What can hang from each mark:
Z_748: Z_543 Z_698
Z_902: Z_99 Z_948
Z_948: Z_543 Z_698 Z_844
Z_543: Z_99 Z_748 Z_948
Z_698: Z_748 Z_948
Z_99: Z_543

Each row was made from one small tree. The marks that hang from a mark follow it in brackets, in the order of their numbers. Every link used is in the known rows. Write each row's tree.
Known rows:
Z_99[Z_543[Z_748 Z_948[Z_698 Z_844]]]: [ 16.6 -23.8  24.8 -20.3  47.7  -7.4   3.1  25.6 -14.2  16.7   3.9 -10.1
 -13.8   7.8 -46.0  32.1  -8.3 -16.4  31.5  16.6   8.6]
Z_902[Z_99 Z_948]: [ 34.1   3.3 -39.8  46.4  -7.2 -13.2 -14.1 -46.5 -12.1   0.6  39.2  49.0
 -15.0 -13.4  18.6   2.9  11.3 -13.3 -14.6  13.2 -22.5]
Z_698[Z_748 Z_948[Z_543[Z_99] Z_844]]: [-41.6 -74.9  11.3 -18.6 -22.6  14.6  17.7  -3.4   9.1  -3.8   7.6  18.0
  11.3   7.4   6.3 -33.6  42.7 -12.9  -9.1  17.0   8.1]
Z_543[Z_99 Z_748 Z_948]: [ 13.5  -8.4 -16.5  10.2  12.0 -23.7  -8.5  -7.7 -35.4 -24.5   8.7 -18.7
 -12.7  -1.2   5.8  -4.0  17.6  -2.0  27.7  12.9  22.6]
Z_948[Z_543 Z_844]: [  6.2  16.9  30.1 -32.7  12.9  47.1  17.6  -7.3   2.8  -7.6  11.6  29.3
  24.7  -6.1  16.1 -50.0  19.5 -24.3  -5.4 -24.0  -2.4]
Z_948[Z_543]: [  0.6  22.1   8.4 -10.6   6.1  14.2  20.1 -16.3   4.4   0.7   2.2  21.6
  14.9 -23.3  52.0 -29.6  25.1  -4.0  -0.1   1.9 -17.9]
Z_748[Z_698]: [-11.7  75.7  -1.9   2.0 -10.2   5.1   7.1 -13.1  11.2   9.7 -40.6   4.0
   0.2 -13.0   8.3   9.7 -14.0   1.7 -18.1 -45.0 -42.9]
Z_748[Z_543[Z_99 Z_948[Z_844]] Z_698]: [  3.2  49.8 -30.6   2.6  10.8  24.9  -1.9   3.0  13.9  -2.7 -34.7 -50.3
  13.0  49.1 -36.5  -3.9 -35.4  35.7  -9.4 -36.4  50.2]
Z_698[Z_948]: [ -2.1  18.2 -12.3  11.7  -2.5 -20.0  37.5 -53.7   1.5  36.1  -9.0  38.8
  -4.7 -23.5  25.6   8.6  30.2 -26.3 -12.2   1.3 -34.5]
Z_902[Z_99 Z_948[Z_543 Z_698 Z_844]]: [ 39.7 -42.0   3.5   8.6 -11.2  19.7 -36.6  15.1  -9.2 -27.7  53.5  19.4
   1.7  11.0 -16.7 -13.6  -5.5  -8.0 -22.4  27.8  31.1]
Z_902[Z_99]: [  5.0  23.6 -21.2  27.8 -11.5   7.7   9.7 -57.5  -2.0  11.6  15.8  39.7
  16.1 -11.4  31.5 -26.1   4.7  -8.2 -25.4 -14.4 -19.4]
Z_698[Z_748]: [-33.0  16.6  20.9 -15.8 -19.7 -20.3  -5.7 -23.5  -2.0  17.1  -8.4  25.8
   8.0 -34.8  39.5 -13.5  16.7  -9.9   8.7 -19.4 -62.6]
Z_543[Z_99 Z_748[Z_698]]: [-25.7  24.1   0.1  10.3 -23.0   4.1   1.3  21.9  -0.8 -36.6 -28.0 -17.1
 -13.5  -9.1   3.9  -1.6  -9.9   3.9  -3.0 -33.9  -2.5]
Z_948[Z_698[Z_748[Z_543]]]: [-29.3  19.2  33.7 -22.8 -28.0 -29.9 -19.0  16.0  14.0  15.5 -19.9 -22.7
  15.6 -19.6  27.4   3.7 -28.8  24.6   3.9  -8.4 -17.1]
Z_698[Z_748[Z_543[Z_99]] Z_948]: [-47.1 -29.3 -19.9  10.8 -28.3 -26.8  27.6 -27.1  24.7  28.2 -20.7  -2.7
   6.1  -4.6  32.1   2.1  13.4  18.5  -1.8  12.8  -4.7]
Z_902[Z_99 Z_948[Z_543 Z_698]]: [ 34.4 -36.5 -15.3  30.3 -17.5 -10.0 -35.3   7.0  -7.3 -18.9  44.6  10.5
  -8.5  -4.1  14.2   5.9  -0.8  10.8 -18.1  49.8  16.0]
Z_948[Z_543 Z_698 Z_844]: [  8.9   3.4  47.7 -42.0  -1.4  34.8 -11.9  29.3  -3.5 -23.5   7.4   1.7
  21.0   0.6  -1.9 -34.2  -2.0 -12.0 -15.9 -10.8  23.6]
Z_902[Z_99 Z_948[Z_543]]: [ 31.2 -24.8 -32.2  37.6  -3.2  -0.5  -7.7 -25.6  -3.9  -7.2  49.3  34.6
  -2.9 -10.3  31.8  -9.2  19.0  -0.4  -8.7  40.2  -6.7]
Z_748[Z_698[Z_948[Z_543 Z_844]]]: [-15.3  14.2  12.5 -13.3  -4.4  26.1  34.9   0.0  22.9  18.9 -23.9   3.3
  12.1   9.1 -20.3   1.4  -0.5  -8.6 -21.7 -18.2 -13.0]
Z_902[Z_99[Z_543[Z_748]] Z_948[Z_844]]: [ 25.2 -48.3 -14.7  29.8  28.3  14.3  12.5 -10.2  -3.9   6.0  47.8  50.8
 -22.9   0.2 -28.3  14.2   2.7 -36.5  11.7  16.8 -13.4]
Z_748[Z_543[Z_948[Z_844]] Z_698]: [  8.3  76.4  -2.4 -13.9  22.7  11.5   6.0  -4.9  16.1  32.8 -32.9 -42.0
  23.5  30.7 -33.4   8.5 -48.0  24.6   6.5 -43.1  11.0]

Which tree is each row?
[ 30.6  -4.6 -11.6  -9.1   5.3   9.4 -43.0   7.1 -35.1 -36.8   3.3 -17.3
  -5.5  36.5 -38.1 -12.3   7.3   0.0 -18.8  -1.5  64.6]	Z_543[Z_99 Z_948[Z_698 Z_844]]
[ 23.3  17.6 -14.2  -6.2  10.8  10.0 -20.6   6.2  -6.3 -13.3  -8.5 -40.6
  11.7  39.5 -21.9 -12.3 -21.3  25.1  -8.0  -6.1  78.1]	Z_748[Z_543[Z_99 Z_948[Z_698 Z_844]]]
[-33.7 -49.6  18.3 -16.6 -38.7  -1.9 -33.8  43.1   0.5 -42.9  -3.3 -22.2
   4.3  -4.9  31.0 -20.4  14.4  29.7 -13.3  28.8  24.1]	Z_948[Z_543[Z_99] Z_698[Z_748]]
[ 27.9  43.3  13.5 -23.0  22.0  -4.0 -12.0  -1.8  -4.0  21.9  -5.8 -33.6
  22.2  21.7 -16.2  -1.4 -34.9  13.7   8.3 -13.5  38.0]	Z_748[Z_543[Z_948[Z_698 Z_844]]]
[  8.0 -37.9  -7.5  25.2 -37.9 -39.0 -54.9  -1.9 -12.9  -7.6  35.9  16.4
 -13.9 -13.3   4.2  19.9  -7.8   4.5 -12.4  30.5 -21.1]	Z_902[Z_99 Z_948[Z_698[Z_748]]]
[-17.8  20.7   3.4 -12.4   4.2 -40.5  -4.5 -24.4   4.0  42.8  -8.8 -23.0
  22.9  -9.5  30.1   2.4 -11.1  24.8  34.6   1.4 -26.7]	Z_698[Z_748[Z_543[Z_948]]]
[ 26.5 -19.3 -36.1  23.6  -0.4   5.4 -12.6   1.4  -9.1 -42.0  21.9  24.5
 -28.2 -10.6  35.1  -7.7  42.8  -0.1  -5.0  33.6  15.5]	Z_902[Z_948[Z_543[Z_99]]]
[-25.0  -9.8   4.2   2.5 -19.1  12.8  20.5  16.1   2.7 -23.2 -22.0  -9.1
 -11.6   7.2 -32.0   1.2  -4.2 -17.3 -11.9 -29.8  10.2]	Z_543[Z_99 Z_748[Z_698[Z_948[Z_844]]]]
[-23.2 -29.8  66.8 -56.3 -20.8  17.5 -27.1  43.8  -0.1 -15.3   8.2  -4.6
  27.7  -5.1   0.8 -31.6  -3.4  -4.0  -2.6  -5.2  -1.5]	Z_948[Z_543 Z_698[Z_748] Z_844]
[ 18.8 -14.5   3.8 -10.7  17.3   4.3 -12.1   0.6 -38.9 -30.1  18.8 -10.5
  -4.0  14.2 -24.3 -26.3  12.1 -20.8  22.9  -9.1  36.9]	Z_543[Z_99 Z_748 Z_948[Z_844]]
[-20.7  21.5  35.6 -17.6  -3.4   5.9  19.0  31.0  11.0  -4.4 -13.2 -20.1
  13.8 -26.0  25.0  -5.6 -12.7   5.1  20.1 -11.6 -28.5]	Z_948[Z_543[Z_748[Z_698]]]
[-27.0  -9.3  11.0  -2.6  26.3  11.6  58.3  10.1  25.7  35.6 -27.8  13.5
 -16.5  -2.2 -39.9  40.0  -6.6 -26.9   9.9 -12.3 -34.4]	Z_99[Z_543[Z_748[Z_698[Z_948[Z_844]]]]]
[-18.9  20.0  -5.4   5.0  -9.9  -0.3  37.2  -7.8  25.5  25.6 -31.3  -6.3
   3.8  -5.7   9.2  20.4   3.7   8.7 -17.5   2.7 -25.2]	Z_748[Z_698[Z_948[Z_543]]]
[-41.3   6.9  -8.0  -1.2 -24.3  -7.4   1.1 -12.1  17.5   0.6 -19.6  -5.4
  11.8  -8.6  45.0 -22.6  -0.2  24.9   3.0 -16.0  -5.7]	Z_698[Z_748[Z_543[Z_99]]]
[ -4.5 -26.3  -5.8  -4.0  26.4 -34.6  -9.8   4.5  -3.7  36.2 -12.9  -8.8
 -15.1   2.2 -12.7  49.0   8.2  14.9  17.9  39.1 -18.7]	Z_99[Z_543[Z_948[Z_698[Z_748]]]]
[  0.4   4.9   8.6 -11.0  50.5   7.3  23.6  16.5   1.7  28.6 -17.6 -12.7
 -10.6  15.2 -54.8  36.7 -15.5 -10.2  31.0  -8.7 -17.4]	Z_99[Z_543[Z_748[Z_698] Z_948[Z_844]]]
[ 38.9  -9.9 -23.9  39.0 -20.8 -24.0 -42.8 -14.0 -16.3 -11.7  35.3  23.9
 -18.6  -7.2   1.9  20.1  -7.8  -2.1 -23.5  24.6   0.7]	Z_902[Z_99 Z_948[Z_698]]
[-23.7  21.4   7.1   5.6  23.6   1.6  40.5  15.4  21.4  24.6 -34.2   5.3
 -19.4 -18.7  -5.1  39.0 -12.1  -5.3  17.1 -14.0 -49.7]	Z_99[Z_543[Z_748[Z_698]]]
[  4.2   7.4   2.8  -7.7   7.2  10.3 -15.1  25.0 -24.4 -30.0  -8.9 -38.2
  -4.0  26.9 -53.0  -3.7 -15.3  -0.4  12.6 -27.8  31.6]	Z_543[Z_99 Z_748[Z_698] Z_948[Z_844]]
[ 12.6   3.3  13.3   2.9   2.4 -16.9  -4.8  35.1  -0.7 -13.8  10.9  -5.0
 -20.6 -28.4  13.4  22.9  -1.0  -2.9  27.4  15.7 -33.4]	Z_902[Z_948[Z_543[Z_748[Z_698]]]]
[ 16.6  31.9 -46.3  18.6  16.7  -6.8   5.1 -29.7  -0.3   5.1 -13.9 -25.6
   7.0  18.9  22.2  -7.7  -0.3  32.3   5.5   4.1  44.5]	Z_748[Z_543[Z_99 Z_948]]
[  4.8  41.1  12.8  -5.6  14.3 -34.8  -5.7   7.5 -18.3  17.0 -14.4 -37.0
  -1.3  -9.1 -17.6  29.3 -23.9   4.6  35.1 -10.4 -28.8]	Z_543[Z_748[Z_698] Z_948]
[ 30.6 -32.1 -39.9  37.8  28.5  26.1   9.6 -32.2   3.8  12.4  38.8  64.9
 -22.4  13.3 -24.4  11.6  15.1 -29.4 -14.2  13.1  -9.3]	Z_902[Z_99[Z_543] Z_948[Z_844]]
[  5.7 -37.7  22.9 -11.6 -20.9 -34.4 -44.3  39.8  -7.9 -14.7  22.3  -1.6
 -17.4 -27.5  23.1  20.1  11.5   8.4  12.8  43.6 -21.9]	Z_902[Z_948[Z_543 Z_698[Z_748]]]
[-10.7 -55.2  16.3 -11.5  -2.4  22.6  37.9   3.8  -0.7 -17.7  13.9  12.5
   3.8  -0.7  -0.3 -30.0  32.2 -27.8   0.7  12.0  28.9]	Z_698[Z_948[Z_543[Z_99 Z_748] Z_844]]
[-21.8  28.5 -27.8  11.0 -11.5  28.6  36.5  -5.8  37.2   9.0 -44.6 -22.0
   7.2  35.4 -26.0   1.3 -23.7  17.4 -33.3 -37.0  35.5]	Z_748[Z_543[Z_99] Z_698[Z_948[Z_844]]]
